Each row comes from the steps of one path. Every step used is in the known rows, and no mark comes twice. Write the path behind each row, first mark first.
(in the rows, 128 means zero)
Known rows
bupat loru mikat sigi lene nonubuz: [121 124 108 110 170 166  83 173 116  60 141 110 102 146 151 133 105 184
 126 152 126 158 133  94  33 142 102 142   4 143 164]
loru mikat: [119 122 109 144 122 136 144 127 105 100 130 125 135 113 115 122 129 146
 126 130  98 183 130 118  89 120 137 118  94 139 130]
mikat loru lene sigi: [133 120 107 140 122  80 130 113  71 109 120 132 147 107 144 126 132 146
  73 156  89  93 120 129  89 121  86  94 186 109 120]
nogepe gilo sigi: [121 115 120 148 109 110 121 145 140 126 114 125 159  90 103 107 148  99
  98 123  78 137 120 163 145 133 125 165 170 141 129]
mikat loru lene nonubuz: [138 131  94 107 101  90 100 121  46 110 131 124 128  91 152 124 106 138
 121 132  92  83 126 124  42 138  73  97 183 109 136]
lene nonubuz mikat: [126 139 148 105 129 144 121 123 119 109 138 137  97 114 115 129 112  97
 156 105 134 108 131 117 108 137 129 110 150 122 122]
nonubuz mikat sigi lene: [100 123 155 114 157 165  93 149 147 137 121 118 134 155 131 136 128 116
 134 136 139 155 125 142 162 122 177 131 114 132 133]
nonubuz mikat: [114 129 159 124 125 145 137 120 124 129 120 130 129 119  95 128 130  95
 150 118 121 143 130 138 177 128 168 128 140 123 105]
bupat sigi lene nonubuz mikat: [126 140 146  93 146 164 114 145 183 118 140 141  92 139 116 137 120 114
 125 124 130  78 128  87 159 133 148 136  80  91 131]
todut gilo: [124 131 100 146 128 124 147 123  86 121 132 114 145 120 138 109 138 121
 136 130 151 139 141 136 109 116 116 156 116 152 126]
bupat sigi gilo: [128 150 106 122 124 148 166 127 142 132 137 130 104 121 148 142 145 125
 152 140 101 125 137 126 158 115 129 118  89 126  81]
bupat loru: [129 119 150 131 144 139 143 128  94 111 130 110 141 121  97 131 122 126
 154 150 104 158 133 122 136 134 116 177  83 130 105]
mikat sigi: [109 115 118 118 144 132 131 139  73 108 127 111 138 127 143 136 126 123
 134 136 118 168 130 152  75 111 124 106 153 151 115]
loru bupat rodu: [119 108 153 114 133 134 168 122 138 137 125 130 139 123 121 118 114 122
 178 112 177 150 144 131 108 122 143 166  13 109 129]
gilo sigi lene: [133 118 116 147 142 120  91 142 134 162 121 115 165 125 116 121 139 127
 110 144 105 144 114 143 168 111 132 181 158 135 145]
duso sigi gilo: [128 146 107 128 121 129 127 134 158 205 124 120 100 112 168 128 137 127
 112 124 123 150 144 148 136  99 129 116 173 171 109]
sigi lene nonubuz mikat loru: [118 143 162 146 127 148  92 134 133 138 123 132 132 132 142 123 111 120
 123 127 118  91 130 111 150 154 132 128 136 107 154]
nogepe gilo sezo: [124 117 128 141  95 101 144 131 131 106 150 118 159  85 111 110 128 102
 133 105 128 192 131 126 118 111 130 189 140 139 140]
loru lene nonubuz mikat sigi duso: [143 115 119  55 125 107  90 147  92 106 154 134  84 133 133 139 101 132
 137 114 118 114 113 146  66 133 138  92 142 138 132]
loru bupat: [125 118 151 108 128 103 161 103 122 142 120 119 133 133 109 129 115 110
 184 117 137 143 140 126  83 123 128 142 123 120 122]
bupat nonubuz lene sigi gilo: [135 148 100 147 125 166 145 103 170 107 138 137 112 143 153 149 166 171
 131 146 173 114 112 120 163 133 114 101 136 122 103]
duso sigi gilo nogepe: [143 156  87 164 106 124 138 137 138 220 126 132 126 127 152 127 132 125
  90 118  96 149 142 144 164 103 102 111 151 174 127]
nogepe gilo: [111 120 162 144 113 137 148 129 145 132 137 123 154 108 109 114 130  96
 122 125  90 157 126 138 100 134 128 163 140 137 134]
duso sigi lene: [130 120 136 131 146 135  98 144 179 218 125 113 137 131 138 121 123 129
  74 134 130 157 132 124 133  97 148 160 168 148 157]
duso sigi: [130 119 119 128 131 117 126 136 135 184 118 119 126 105 128 122 128 118
  80 121 121 151 140 137 115  99 136 120 189 155 125]
lene nonubuz mikat sigi duso: [136 119 149 101 137 130 117 153 105 109 155 134  90 146 135 137 105 118
 138 109 128 133 122 140  83 138 141  95 136 153 129]
nonubuz lene: [134 121 137 152 132 151 135 116 128 106 141 120 150 139 110 126 128 133
 123 133 119 153 121 123 170 128 159 141 138 135 110]
mikat loru bupat rodu: [115 113 147 146 118 123 167 126 106 133 101 131 165 117 137 111 119 133
 155 121 161 131 150 139 132 141 133 144  21 101 130]
loru bupat sigi lene: [127 121 148  97 144 126 154 123 186 150 124 124 128 156 111 138 122 126
 158 135 134 116 136  96 134 121 150 164  50  90 133]
nonubuz lene sigi: [138 118 139 162 152 136 148 112 146  87 147 134 133 150 122 130 136 142
  75 144 133 129 116 109 145 121 131 125 164 136 113]
lene sigi: [130 119 140 145 148 116 158 114 120 116 140 133 130 126 127 131 132 121
  97 142 123 133 123 120  86 107  98 119 184 135 117]
mikat loru bupat nonubuz lene: [130 123 117 137  97 132 145 101 118 104  91 123 161 134 117 135 144 162
 166 129 171 107 131 123 170 168 140 105 112  82 126]
duso sigi lene nonubuz mikat loru: [125 139 141 133 129 134  71 153 170 186 104 132 112 120 154 117 114 125
  62 117 134  83 143 116 161 140 144 108 171 129 162]
sigi lene nonubuz: [135 131 145 124 146 144 103 129 136 145 158 120 124 137 142 129 103 124
 137 129 126 128 121  96  55 121  96 162 147 127 161]
todut gilo sigi lene nonubuz mikat: [134 144  89 126 137 125  68 154 144 122 118 127 117 126 140 104 137 122
 115 114 171  72 132 133 171 134 127 168 116 140 157]
lene nonubuz mikat sigi gilo: [110 159 116  90 135 155 106 142 115 104 135 130  61 130 182 143 120 116
 176 110 149 115 139 148  95 133 123  73 129 154 101]
todut gilo nogepe: [138 141  81 182 108 117 158 128  70 136 136 124 171 133 123 107 135 122
 117 125 119 138 138 134 135 119  83 149  85 155 143]

Which path is each row?
[122 142 145 138 111 131 117 128  84 105 117 137 118 109 136 122 116 109
 128 113 117  88 138 124 131 157 121  92 162 113 121] : lene nonubuz mikat loru
[121 123 147 142 113  93 158 106  91 138  98 121 157 123 127 123 118 121
 163 127 118 125 146 133 111 143 119 119 137 111 123] : mikat loru bupat
[148 104 144 157 104  99 134 150 150 150 141 130 163 111  98 107 141 109
  84 126  67 154 109 167 152 139 139 181 154 157 143] : nogepe gilo sigi duso
[122 139 174 114 126 121 108 122 158 145 108 134 118 147 136 124 101 117
 167 111 150  78 143 104 128 163 138 131 102  93 158] : sigi lene nonubuz mikat loru bupat
[136 116 112 104 136  91 131 108 103 115 141 131 123 112 121 134 127 136
  97 145 111 113 113 125  66 101  95 119 182 119 120] : loru lene sigi
[120 128 100 108 100 116 115 109  96 104  92 146 136  95 118 141 160 151
 105 141 146  62 111 137 160 144 115  67 177  69 117] : bupat nonubuz mikat loru lene sigi
[119 117 139 152 123 127  94 152 187 161 122 119 171 114 112 108 145 113
  91 137  84 142 113 149 161 131 139 204 143 136 160] : nogepe gilo sigi lene
[162 103 132 119 130  77 142 114 114 142 166 138 124 136 116 132 121 144
  89 148  93 130 100 129  74 107 110 133 163 134 132] : loru lene sigi duso
[137 120 111 143 133 151 145 106 143  84 132 136 136 137 115 143 159 163
 102 142 169 116 106 109 146 131 119 103 160 107 118] : bupat nonubuz lene sigi
[ 97 150 126 111 135 160 122 139 125 126 119 124  97 136 163 141 138 115
 172 125 134 150 138 168 163 125 161  90 122 155  86] : nonubuz mikat sigi gilo
[122 127 129 128 119  96 121 115  97 109 104 144 132 107 122 127 137 128
  86 143 101  76 122 138 158 134 130  84 168  96 108] : nonubuz mikat loru lene sigi
[137 161 108 175 103 134 157 119 108 172 145 132 147 143 139 132 130 120
 152 127  82 158 128 138 152 120  88 130 110 153 117] : sigi gilo nogepe
[156 107 162 159 143 103 169 119 128 141 166 138 131 149 119 131 125 129
  84 143 104 151 110 124  93 112 112 135 159 149 128] : lene sigi duso
[110 130 166 132 111 109 149 109 119 133  84 131 143 126 110 123 123 104
 169 114 132 108 148 138 181 156 162 109 116 100 112] : nonubuz mikat loru bupat
[112 133 163 121 128 132 142 128 182 142  88 138 138 150 109 132 131 119
 145 133 127  79 146 110 230 154 185 130  45  67 124] : nonubuz mikat loru bupat sigi lene
[ 97 123 143  65 139 156 105 130 169 141  93 121 124 158 119 152 138 136
 203 121 210 126 127 137 142 139 168 117  77  90 147] : loru bupat nonubuz mikat sigi lene
[125 119 118 141 140 151 141 138 102  77 124 116 132 116  96 125 126 160
 137 150  96 182 137 109 118 138 130 156  14 135 121] : bupat loru mikat
[114 127 144  80 105 138 147  99 147 135  93 133 119 123  84 143 141 113
 214 102 192 110 131 132 154 146 158 114 108  81 119] : loru bupat nonubuz mikat
[110 162 108 144 117 154 133 144 110 140 121 136 124 152 149 140 136 115
 154 118 106 150 135 164 193 128 129  84  95 158 103] : nonubuz mikat sigi gilo nogepe
[149 157 106 203 127 140 162 113 155 124 154 147 134 172 144 134 140 151
  90 142 105 129 119 115 191 126  98 113 115 153 113] : nonubuz lene sigi gilo nogepe
[165 106 146 127 128 116 171  99 179 116 142 142 125 175 100 144 140 169
 135 130 185 120 106 107 130 145 137 123 108 107 137] : loru bupat nonubuz lene sigi duso
[146 127 107 125 142 115  77 146 130 139 137 122 129 122 136 123 119 129
 114 128 117 107 116 122 101 121  95 161 177 135 160] : gilo sigi lene nonubuz
[129 136 146 101 144 146  74 150 199 193 127 131  88 128 137 124 109 114
  85 106 153 104 135 108 136 120 150 132 169 138 161] : duso sigi lene nonubuz mikat
[116 125  96 115 155 153  87 161 122  83 146 118 102 141 169 132 110 170
 116 135 129 162 127 102   4 123 110 108  75 148 176] : loru mikat sigi lene nonubuz
[148 142  92 161 127 113 148 112 157  84 163 130 113 136 159 132 142 156
 120 129 171 164 128 106 180 100 128 144 138 155 103] : nonubuz lene sigi gilo sezo
[111 131 129  89 143 145 106 146  95  82 130 128  87 125 141 137 112 108
 146 108 143 116 134 136  75 133 126  77 153 140 118] : lene nonubuz mikat sigi
[126 121 124  90 109 123 155  97 119 140 108 123 135 120 104 143 137 129
 211 115 179 130 128 124  87 132 112 124 123  92 131] : loru bupat nonubuz
[131 135 120  64 115 117  94 120 102 108 137 134  86 101 113 131 105 113
 156 109 122  84 121 124  90 132 123 109 159 107 124] : loru lene nonubuz mikat
[134 125  62 149 124  99 120 140  78 114 111 114 150 102 133 102 155 126
 111 128 142 121 136 161 151 115 110 155 146 157 123] : todut gilo sigi
[165 107 160 176 146 123 161 117 158 113 170 139 135 173 113 129 129 152
  68 147 115 149 104 114 155 126 147 136 146 149 124] : nonubuz lene sigi duso
